Each row comes from the steps of one walk. Every step used is in the known rows, and no mark comes twice. Write the walk behind each row, first mark first.
(in the rows, 128 means zero)
Known rows
Z, U: [121  96 117 149 140 108 104 140 127 137 114 142 124 123 139 135  89 104
 166 143 149 141 126 158 129 103 167  56 160 134 140 129 130 133 106 124
  77 103  81 151  92  97 100 162 172 141 156 110 120 109 139 131]
S, B, L, C, W, X: [125 149 165 135  88 128 175  94 134 181 136 156 100 140 141 164 201 204
 107 143 105  83 102  98 114 143  90 185 136  75 143 121 117 128 177  95
 161 173  90 132 113 169 167 111 174 101 113 105 114 121  92 114]
W, P, E, U, M, B, Z: [161 129 106 130 158 177 134 169 104 109 130  98  88 194 114  74 168 111
 141 102 132 159 102 153 148 152 140 195 119 177 137 189 126 121 171 101
 181 103 128  97 229 129 158  94 119 145 144 185 121 134 142 136]
T, X, W, C: [140 122 129 105 117 120 160 116 176 100 103 122 121 121  61 197  48 136
 108 145 118 118 122 137 135  94 133  96 171 137 153 126 137 121  86 167
  68 169 145 138 148  87 122 149 119 122 124 132 120 116  89  95]
M, B, J: [123 144 122 140 152 122 134 207 140 126  98 134 112 183  76 146 168  84
 155 142 135 113 121  97 122 119 127 156 191 156 101 136 133  38 147 109
 101 113 148  98  92  75  51 156 175 164 158 112 145 146 168 114]
P, Z, C, L, B, M, U: [138 125 134 167 152  90 176  86 170  89 132 134  74  85 141 147 146 191
 181 112  92  71 112 141 138 125 160 190  82 109 132  93 185 125 148 137
  63 125 120 125 185 147 153 103 112 145 139 129 143 147 140 216]
A, U, E, P, W: [123  97 120 129 129 111  35 135  88 121 102 142 166 107  99  40 164 116
  82 144 144 170 148 135 136 183 129 109  36 164 141 110 104 165  88 171
 228 164  88 125  71 114 130 126 159 125 125 160 158 137 169  98]
T, X, W, C, E, U, Z: [140 129 108 101 123 142 160 102 151  96 112 113 128 104 104 180  69 120
  97 114 130 110 151 163 145 106  99  97 138 145 137 132 112 145  91 137
  87 122 163 163 164 113 127 151 102 108 108 123 157 121 111  87]
U, E, C: [120 139 108  98 137 105  61 164 123 121 116 103 207  88 125  71 123  61
  85 151 142 161 144 118 149 156  88 139  52 139  92 130  92  69 102 130
 124 113 157 166  65 118 136 126 130 130 140 123 137 127 117 102]
Z, U, W, P, E, C: [151 107  96 120 174 102  66 134 152  86 130 136 151 140 156  75  93  85
 104 150 124 173 149 147 148 139 159  78  84 132 141 156 142 190 117 105
 113 106 103 125 105  79 182 130  58 116 136 131 107 135 118  91]
W, U: [127 100 120  84 147 187 128 169 135 130 113 107 136 147 122 116  91 119
 120 122 187 149  85  93 130  72 129  93 193 142 179 167 109 140  76 133
 106  90  78 160 171 106 110 113 169 161 143 172 138 131  93 162]
U, M, B, L, C, W, P: [117 144 158 151 127 154 182 152 121 175 197 148 135 175 130 106 136 133
  78 103 121 112 137 107  98 134 123 172 149 130 143  85 127  75 164  79
 210 131 180  94 165 177 134  74 132 104 103 107 109 156 143 104]
L, C, E, U, W, X, T: [121 110 127 126 155 140 164 103 127 122 163 205 117  55 195 108  86 130
 133 116 137 117 236 105 117 135  89  87 113 142 146 142  92 143 141 120
 164 142 151 225 175 120 209 119 169 108 128 138 130 141  91  95]
A, U, E, P, Z, C: [120  89 108 128 139  83  42 115 123 118 109 118 141  93 107  62 163 131
 107 148 137 145 165 139 151 186 129 109   5 165 105 102 120 125  75 164
 178 147 101 171  84 100 128 122 139 128 150 147 159 124 168 145]
T, X: [105 106 139 135 130 124 158  73 127 135  89 126 110 102  44 193 112 144
 133 138 142 130 132 112 135 115 141 100 131 114 135 158 115 105 101 167
  89 144 122 135 140 139  92 138 185 145 125 114 165 106  89  94]
S, B, Z, P, W: [118 177 151 157 104 108 147  95 129 153  98 103 102 162 122 189 195 179
 179 183 114 136  96 138 107 141 125 190 151  70  97 148 133 136 208 125
 118 141 104 117  90 148 167 152 187 138 129 113  82  88 134 165]
P, E, U, Z, C, L, B, S: [135 139  95 124 156 116 105 122 105 108  80 165  89 103 168  86 209 133
 180  78 113 114 126 162 172 142 122 149  67 147 106 163  99 172 176 118
 153  69 108 134 153 157 151 115  69 145 119 148 175 145 187 125]
B, L, C, E, P: [130 120 163 164 115 123 130 126 103 160 171 164 147  89 163 176 175 159
 112 114 114 106 167 124 133 151 102 139 126  98 161 142 106  94 175 108
 185 131 127 135 182 138 178  96 138 147 112  90 172 129 145  73]
U, Z, P, W, X: [113 141 124 103  93 127 171 133 129 132 125 120 137 132 143 103 142 108
 159 162 129 158 146  94 111 124 102 127 138 106  95 144 101 187 139 142
 157 109 161 120 151 170 106 171 112 109 115 116 105 114  99 150]
T, X, W, P, E, U, Z: [141 131 111 107 120 145 144 107 132  91  99  93 119 138  64 152 123 138
  89 112 131 148 120 172 160 127 124 128 115 162 150 165 115 172 124 150
 143 148 141 100 201 113  97 137  89 100 111 143 146 115 127  79]
U, Z, C, L, B: [109 121 109 124 154  90 180 110 123 160 140 146 119  77 178 142 156 133
 137 119 139  93 165 112 132 112 107 109 120 111  70 101 104 112 125 100
 110  67 157 180 133 171 101 114  88 127 129  70 130 149 123 181]
W, X: [137  98 119  89 117 169 162 165 140 143 112 143 103 127 106 119 107 118
 162 130 150 138 110  64 127 116 100 121 180 137 147 151 110 140  80 135
 103 147 112 157 176 124 105 143 187 120 157 168 103 115  43 131]
P, W: [127 148 138 151 107 143 136 135  94 100  98 165 135  91 112  96 122 119
 125 159 137 152  87 124 126 125 158 141 168 129 152 156 121 175 132 150
 170 177 101  67 158 153 113 173 138 133 112 152 132 125 102 127]
P, W, U: [135 136 136 116 125 169 134 147 123  83 105 140 130 119 133  69 106 123
 106 146 166 161  65 116 123  92 158 132 187 140 192 173 122 213 107 145
 161 153  70  73 197 135 131 149 141 148 110 180 132 132  90 154]
T, X, W, C, Z: [145 121 132 105 121 108 165  80 178 117 103 112 109 113  75 211  48 150
 105 128 113  91 134 136 128 102 132  93 184 135 153 127 149 141  83 161
  37 197 145 115 144 109 110 142 112 116 112 110 132 113  80  98]
M, U, E, P, Z, C: [150 126 150 111 146 127  78 166 106  81 140  79 142  95 128  77 135 107
 120 154 134 137 143 148 138 134 110 190  53 148 132 113 155 104 128 143
 166 107 140 187 126  87 124 122 162 131 137 135 130 131 160 160]
P, W, C, Z, B, M: [141 153 142 153  98  74 155  77 170 106 142 137  95 121 165 125 108 138
 156 127  79 113  81 122  94 121 191 128 176 114 141 142 176 171 128 155
 103 202 127  30 160 157 154 157  87 148 111 139 120 121 100 155]
U, Z, P, W, C: [121 142 120 108 103 113 164 130 131 122 126 116 148 135 152 106 118  98
 153 180 113 149 152 103 113 117 120 119 137 106  87 144 108 155 140 144
 150  84 167 138 131 161 135 164  79 131 113 114 116 125 113 164]
E, P, W: [156 125 166 136 120 121  85 117  75 131 100 135 162  89  92 108 147 129
 110 156 114 170 107 113 143 165 138 151 147 126 143 189 134 164 140 155
 246 174 125  92 210 153 130 128 135 130 109 149 131 149 143  83]
A, U: [122  65 101 131 119 153  87 130 105 147  77 161 117 131  86 112 115 130
 136 136 160 122 136 101 135 137 137  64 114 153 127 108 105 112  61 170
 124 135  67 154  57 113 100 145 181 134 153 158 154 128 133 143]
S, B, L, C, Z, U, W, P: [136 145 155 156 137  78 145  67 148 159 157 124 120 150 174 148 198 195
  92 155 103  97 143 109 110 142 125 164 102  72 170 145 141 150 191  84
 141 154  83 122  91 141 188 105 138 103 104  59 110 115 118 112]
B, M, U, Z, P, E, C: [131 140 150 125  70 122 116 136 123  93 114  69 151 180 113 143 166 117
 163 106 108 127  89 148 113 127 125 168  90  80  97 128 146 100 129 168
 108  69 179  81  74 108 131 107  65 146 120 155 123 144 174 147]
B, Z, P, E, C, W, X: [128 137 125 112  94 140 117 119 150 138 118 118  80 161 136 187 145 134
 193 118  91 136 126 158 139 161 110 162 154 110  52 138 142 136 161 138
  70 152 148 101 141 140 186 125  96 146 139 156  92  97 109 139]
B, M, U, E, C, W: [105 150 166 124  90 154  88 154 108 112 158  84 173 144 108 132 136 116
  98  79 112 132  82 168 107 131 120 181  91 104 122  73 153  82  94 159
 132 114 167  96  56 108 114  86  99 131 109 153 126 143 158 118]
Z, P, W, U, M, B, S: [115 154 164 112 148 140 112 159 176 129 137 125 127 177 134  95 105 109
 184 147 120 166 134 105  85  96 149 122 167 120 156 116 135 208 161 140
 165 101 127  79 154 122 147 127 142 135 107 128  88 111 163 140]
S, B, M, U: [128 159 169 146  95 136 147 118 112 144 100  84 129 180  87 174 185 180
 147 133 130 107  48 125  97 117 124 182 129  64 146 118 144  96 147 133
 120 106 104 120  52 112 117 109 184 134 130 144 107 134 144 152]
Z, U, E, C, W, P: [121 111 114 110 169 103  51 138 148 130 161 109 157 120 166  75  88  70
  90 135 126 158 160 181 136 149 134  82  82 159 111  89 129 149 104  97
 111 109 109 139  85 100 143 115 109 113 142  97 110 124 128 104]
Z, C, W: [ 94 122 141 124 134 135 121 114 125 174 159 149  89  73 153 188  88 119
 139 125 121 103 130 163 122 122 144  66 172 127  50  65 132 116  72 112
 111 142 135 162 119 124  69 119  83 116 139  91 109 113  97 159]
Z, U, E, P: [118 111 129 136 160  71  48 155 115 138 142 109 176 110 142  90 129  88
 121 140 142 183 149 182 136 143 141  82  85 146 143 126 119 144 122 122
 155 103 107 165  91  88 115 128 164 138 146 104 125 116 178  88]
L, B, Z: [104 128 119 138 152 105 156 121 114 140  99 170  90 141 117 165 175 166
 186 138 115 127 120 117 115 117 134 170 183 152 136 157 134  38 195 139
 102 126 106 134 167 148 170 130 211 195 138 133 105 142 142 139]
S, B, M, U, W, P, Z: [134 173 156 142 118 146 158 103 133 103 126  70 138 188  87 140 190 198
 110 141 112 127  63 111 111 134 127 225  81  67 172 131 165 137 161 124
 144 117 111 108  98 117 156 100 132 117 115 161 110 139 126 155]
M, U, Z: [139 117 128 101 103 194 149 172  68 107 112 103 138 140 119 108 120 102
 121 136 172 111 126 104 126  86  92 160 147 132 129 129 118  85 114 137
 126  63 142 174  86 129  81 159 167 127 120 134 137 145 130 169]
W, P: [138  95 125 106 165 186 135 164 121 153 147 104 123 151  97 129 102 120
 126 141 138 157 133  85 134 125 131 114 166 152 153 152 119 118 118 118
 153 108 102 137 207 109 112 100 144 141 155 139 112 124  76 139]
M, U, Z, B: [131 123 122 114  93 160 144 151 101 118 138 109 115 150 146 125 120 104
 151 132 157 120 128 107 114  78 111 125 141 138 108 113 130  75 140 134
 116  68 145 168  84 128  77 185 188 126 139 111 129 125 162 171]
L, C, E: [114 107 132 153 149 115 185 106 114 148 141 194 106  60 185 133  83 136
 128 139 147  94 237 123  97 122 120  71 163 123 116 115  92 100 145  90
 122 133 104 175 160 131 173 125 180 159 146  97 174 143  87 104]
A, U, W: [110  84  92 127 132 153  77 133 103 123 100 172 160 124  96  94 115 125
  92 135 157 148 154  89 133 138 130  71  77 134 136 112 112 141  53 166
 152 135  94 172  27 107 121 143 129 110 125 155 151 134 131 106]
Z, C, W, P, E, U, M: [119 121 129 121 157 160 111 112 120 153 171 131  75 109 172 118 109 110
 128  97 112 131 130 182 135 151 150  90 120 148  64  87 130 172 100  98
 186 115 137 136 186 135 110  73  48  93 133 134 102 119 116 150]
P, E, C: [167 128  96 115 112 114  89 134 118  97  44 143 137 116 107 101 132  94
 138 144 128 125  95 127 172 161 125 118  94 129  89 180 106 123 132 128
  94 137 119  91 114 128 161 134  77 150 147 174 156 149 112 106]
C, E, P, W, U, M, B, J: [146 156 144 132 179 157 109 151 112 124 139 136 147 142 150 113 148 109
  97  99 160 137 152 131 116 155 105 116 168 127 159 126 111 216 162  66
 204 104 133  61 203 117 139  84 141 141 108 146 166 169 167  66]

Which walk is each row?
[178 143 109 146 116  66  93 103 145 113  81 127 124 153 148 105 162 103
 130 105 117  84  94 157 150 168 138 139  88 120 114 155 137 144 155  93
  59 156 141  26  89 157 159 119  65 127 118 118 146 148 154 101] => P, E, C, Z, U, M, B, L
[135 111 137  99 112 177 140 168  97 123 124  92 134 155 128 129 108  95
 164 154 147 123 158 107 109  87  95 135 134 117 108 113 126 105 133 148
 118  42 153 185  81 119  92 153 165 124 128 108 117 129 148 174] => M, U, Z, P
[142 132 150 137  87 129 133 132 126 110 127  81 154 164 127 152 161 132
 153  75 103 110 101 149 124 129 119 172  80  61 104 107 147 134 135 158
  95  63 179  82  78 130 140  81  51 134 115 143 137 153 174 151] => B, M, U, Z, P, E, C, L
[156 112 120  90 133 171  95  82 139 132 118 114 134 110 107 122  79 119
  78 136  90 110 132 102 169 175 105 152 119 146  79 129 148 110 104 112
 119 159 138 107 182 177 159 103  68 103 123 140 132 159  74 126] => E, C, W, P, Z
[113 122 116 143 157  74 103  95 126 159 135 108 129 103 170 126 112 117
 131 105 146 114 158 167 112 129 145  71 136 138 135 113 134 165 106 109
  48 156  98 117  63 138  76 140 153 133 131  70 149 101 127 121] => C, Z, U, E
[145 153 127 142 122  83 135  97 172  93 124 154  80 130 173 114 118 118
 157 148  88 112 116 104 111 128 174 121 192 130 124 147 167 184 151 143
 108 187 116  35 143 133 142 174 107 143 121 132 130 117 110 141] => P, W, C, Z, B, J
[100  92  93 125 134 135  65 159 104 137 105 144 154 122 103  65 138 108
 105 132 168 150 151 128 132 149 122  78  50 165 130  83  88 119  69 159
 145 129  81 166  19 100 103 134 177 134 149 151 163 119 146 128] => A, U, E
[142 129  89 156 152  78 104 101 164  85 111 119 154  77 145  73 117 127
 116 132 122 121 138 160 180 157 136 156  29 130 133 121 142 160 135 110
  56 126 109 137 117 154 164 147 120 122 143 125 171 128 138 154] => P, Z, U, E, C, L
[128 165 147 148  98 140 134 130 112 176 105 114 148 157 100 193 220 180
 129 149 129 109  48 104 140 136  98 177 118  68 158 144 105 103 178 110
 134 117  94 131  75 147 123 127 172 121 122 107 125 107 133 126] => S, B, L
[168 136  98 106 140 164 122 185 136 109 146 109 129 127 154 123 108 121
  96  85 126 135 121 190 169 128 113 119 140 164 126 112 121 209 122 101
 155 123 139 119 199  91 103 113  10  77 136 137 104 128 146 138] => X, W, P, E, U, Z, C, L
[132 144 109 123 133 109 125 113 166 129 183 141 159 129 172 154 106 125
 109 119  91 126 131  75 125 112 130 109 124  98 145 142 156 129 113 128
  92 142 163 151  93 136 165 141  58 118 102 101 127 114 103 106] => U, W, C, Z, B, L
[153 152 105 159 112 150 114 173  85 107  92 143 132 160 118  74 198 103
 151  88 132 139  58 167 164 152 135 175  72 144 144 181 102 126 169 119
 184  99 138  97 150 158 130 119 116 126 121 177 166 134 195  97] => P, E, U, M, B, L
[120 138 130 161 101  95 124  70 146 194 163 122 103 128 159 218 156 157
 169  81 107  92 106 109 119 124 142  87 165 114 123 127 150 112 156 126
  57 177 127  79 115 175  65 156 153 129 130  55 149  81 150 124] => C, Z, B, L
[112 139 121  88 135 177 146 160 138 122 152 171 178 119 101 139  98 125
 121 124 145 168 121  50 143 121  87 103 126 122 179 141 106 172 100 159
 144 161 182 186 108 103 136 131 115  86 117 181  64 127  64 104] => U, W, X, T
[155 136 107 120 131 152 125 167 167  93 138 103 138 149 106 133  64 147
 106 138 122 147 113 166 155 117 143 119 177 179 182 110 157 176 130 114
 109 168 102  97 200  73 104 160  91  97 148 146  88 117 129 138] => X, W, P, Z, U
[156 144  98  95 123 156 110 188 132  95 134  97 128 142 142 113 111 108
 107 116 129 152 110 190 159 126 120 116 149 182 120 132 118 175 120 112
 166 129 140 119 193  70  92 140  25  88 140 150  91 122 144 135] => X, W, P, E, U, Z, C
[106 166 144 131 138 159 136 175 116 164 130 140 155 173  90 106 129 111
 138 102 153 130 122  82 108 113 115 153 162 133 140 100 110  77 140 100
 163  94 171 113  94 145  94 120 167 124 114 139 107 138 169 102] => U, M, B, S
[ 96 130 116 110 109 128 154 136 110 169 125  99 164 140 129 152 134 105
 162 154 137 151 166 100 120 117  96  91 132 104  69 133  88 109 136 136
 130  54 173 175 100 159  79 151 117 128 131  91 129 115 134 148] => U, Z, P
[120 144 128 145 135 143 170 168 107 161 128 136 155 162  95  99 108  98
 122 123 163 130 117  93 102 116 124 136 155 129 122 108 111  66 126  96
 152 105 180 131 115 162  86 120 180 118 131 130 112 150 146 121] => U, M, B
[116 121 132 113 155 145 125 124 138 154 166 137  65 106 157 161 105 124
 133 121 109 114 128 173 130 139 158  71 152 146  67  79 136 167  98  96
 133 144 113 119 171 109 101  89  39 124 145 118 108 121  83 158] => Z, C, W, P, E
[105 128 115 149 142 137 114 141 122 111 170 111 123 157 150 153 138 132
 128 123 141 174 132 162 136 118 154 155 162 126 136 160 154 117 136 119
  99 114 120 139 120  92 161 146 120 148 131 134  87  91 125 136] => B, Z, U, W, P
[120 137 106 119 173 143 133 129 149  87 169 115 150 108 125 102 110 132
  88 158 120 168 150  90 148 137 138 145  85 127 136 150 148 154 108 116
 156 130 140 158 185 110 149 122  49 108 124 137 115 123  76 142] => U, W, P, Z, C
[123  99 113 155 111 148 108 154 112 156 116 155 136 179  89  92 155 127
 115 112 161 112 111  97 120 142 129 118  90 142 147  81 111  88  94 140
 161 121 125 115  51 140 105 120 173 110 127 144 136 139 181 130] => A, U, M, B, L
[114 114 136 102 150 223 136 133  98 188 169 136 115 136 106 159  81 138
  89  99 115 132 128 127 131 137 125  97 191 152 123  88 127 154 107 101
 166 145 108 115 183 158  89  83 100 115 122 134 128 142  78 112] => C, W, P
[110 121 159 167 111  48 167  39 153 136 179 154  90 103 196 138 108 164
 136 108  97  91 209 106  61 108 167 111 144 105 109 119 178  86 148 142
 107 189 144 121 101 141 150 139 158 133 118  71 135 127 137 121] => L, C, Z, B, M, U, W
[103 127 150 127 136  76 161 118 132 114 129 137  99 146 138 143 181 155
 184 122 102 104 109 129  80  98 147 155 130 126 130 106 156  53 155 151
 122  80 140 121 131 113 132 102 146 172 126 117  95 167 170 163] => L, B, M, U, Z, C
[107 143 161 145  97 165 125 161 101  96 154 104 175 160  94 152 138 137
 121  91 126 150  76 128 102  99 142 170 123  81 164 118 160 100  95 172
 137 101 157 112  72  89 108 108 105 135 106 165 121 136 152 119] => B, M, U, W
[136 135 144 162 131 113 177 174 136 146 161 163 113 127 138 155 158 123
 132 132 123  76 151 124 104 114 117 160 154 139 148 124 121  32 170  76
 107 141 142 122 150 128 141 138 168 165 131  64 163 149 145 112] => M, B, L, C, E
[ 87 135 139 122 116 163 132 123 130 146 171 106  71 123 166 206 132 150
 138 100 144 118  98 179 129 105 140 145 212 132  71 113 149  91  94 120
  79 133 130 145 147 115 118 118 103 158 133 136  94  91 102 198] => B, Z, C, W, U
[131 153 162 160 100  87 165  66 126 181 115 131 115 129 146 179 212 207
 118 150 113  69 114  99 114 142 107 178 127  66 145 149 120  99 190 102
 125 167  91 124  86 173 157 117 177 122 112  71 136 116 118 126] => S, B, L, C, Z
[152 114 137 153 134  93  95  79 109 130 108 109 160 115 101 103 135 153
 125 139 122 156 126 128 164 172 143 144  94 124 144 169 151 147 148 134
 191 129 131 131 196 159 142 117 147 119 127 155 138 146 176 106] => E, P, Z, U, M
[104  96 152 111 130 147 174  96 125 153 150 180  96  96 170 108  65 153
  82 120 137 107 184 120 102  99 139  96 199 143 124 117 122 118 106 117
 156 160  91 159 170 154 155  98 153 143 119 132 148 156  81 128] => L, C, W, U
[159 120 133  91 140 145  72 154 109  98 118  85 154 106 140  79  99  76
 101 135 145 106 154 122 122 126  86 168  83 143 122 109 139  91 105 138
  85 115 142 154  51 114 126 128 169 121 124 112 133 135 125 139] => M, U, E, C, Z
[103 105 162 110 110 142 196  90 137 166 159 212  85  86 147 140  72 162
 122 120 113  94 188  95 108 129 113  94 185 148 124  99 117 124 130 140
 158 214 144 165 159 151 159 110 161 108 127 144  93 150  59 121] => L, C, W, X, T
[ 94 144  97 129  85 107 155 115 114 163 143 120 143 133 148 147 150 112
 146 125 151 147 128 100 125 104 117  79 138 129  70 131  98  74 145 117
 126  86 163 152 102 166  58 193 148 131 144  95 141 109 151 143] => U, Z, B
[150 140 115 168 111 118 134 150  93  99  98 163 116 142 141  52 191 113
 142 101 123 128 101 164 147 149 141 180  72 144 134 183 105 108 183 118
 200 117 138 110 162 160 166 118 125 131 123 166 168 143 191  95] => P, E, U, M, B, L, C
[141 116 140 104 128  92 158  76 202 130 113 104 104 124  81 225  40 144
 139 142  92 102 161 139 114 103 137  71 175 122 136 114 156 156  97 170
  33 181 156 125 140 103 120 138 110 114 117  90 116 102  95 103] => T, X, W, C, Z, P
[131 136  90 145 133  72  93 106 160  67  99 106 156  93 134  64 121 112
 126 164 127 138 127 159 170 153 143 151  37 148 127 139 140 126 132 123
  70 135 108 134 114 136 153 172 133 133 148 136 156 120 137 150] => P, Z, U, E, C
[ 98 122 109 144 154  86  83 169 128 125 140 124 160 114 155  89 112  82
 134 140 158 170 140 185 126 116 151  70  97 147 142 103 110 139 114 116
 101  98  95 162  55  85 101 153 170 139 153 105 129 100 152 116] => Z, U, E
[150 109 126 113 159 100 182  98 190 116 106 160 107 108  80 196  58 165
 117 123  96  93 148 130 132  97 131 102 160 132 174 102 144 149 121 154
  60 162 134 134 174 117 161 112 128 125 117 112 126 145 104  94] => T, X, W, C, L, B
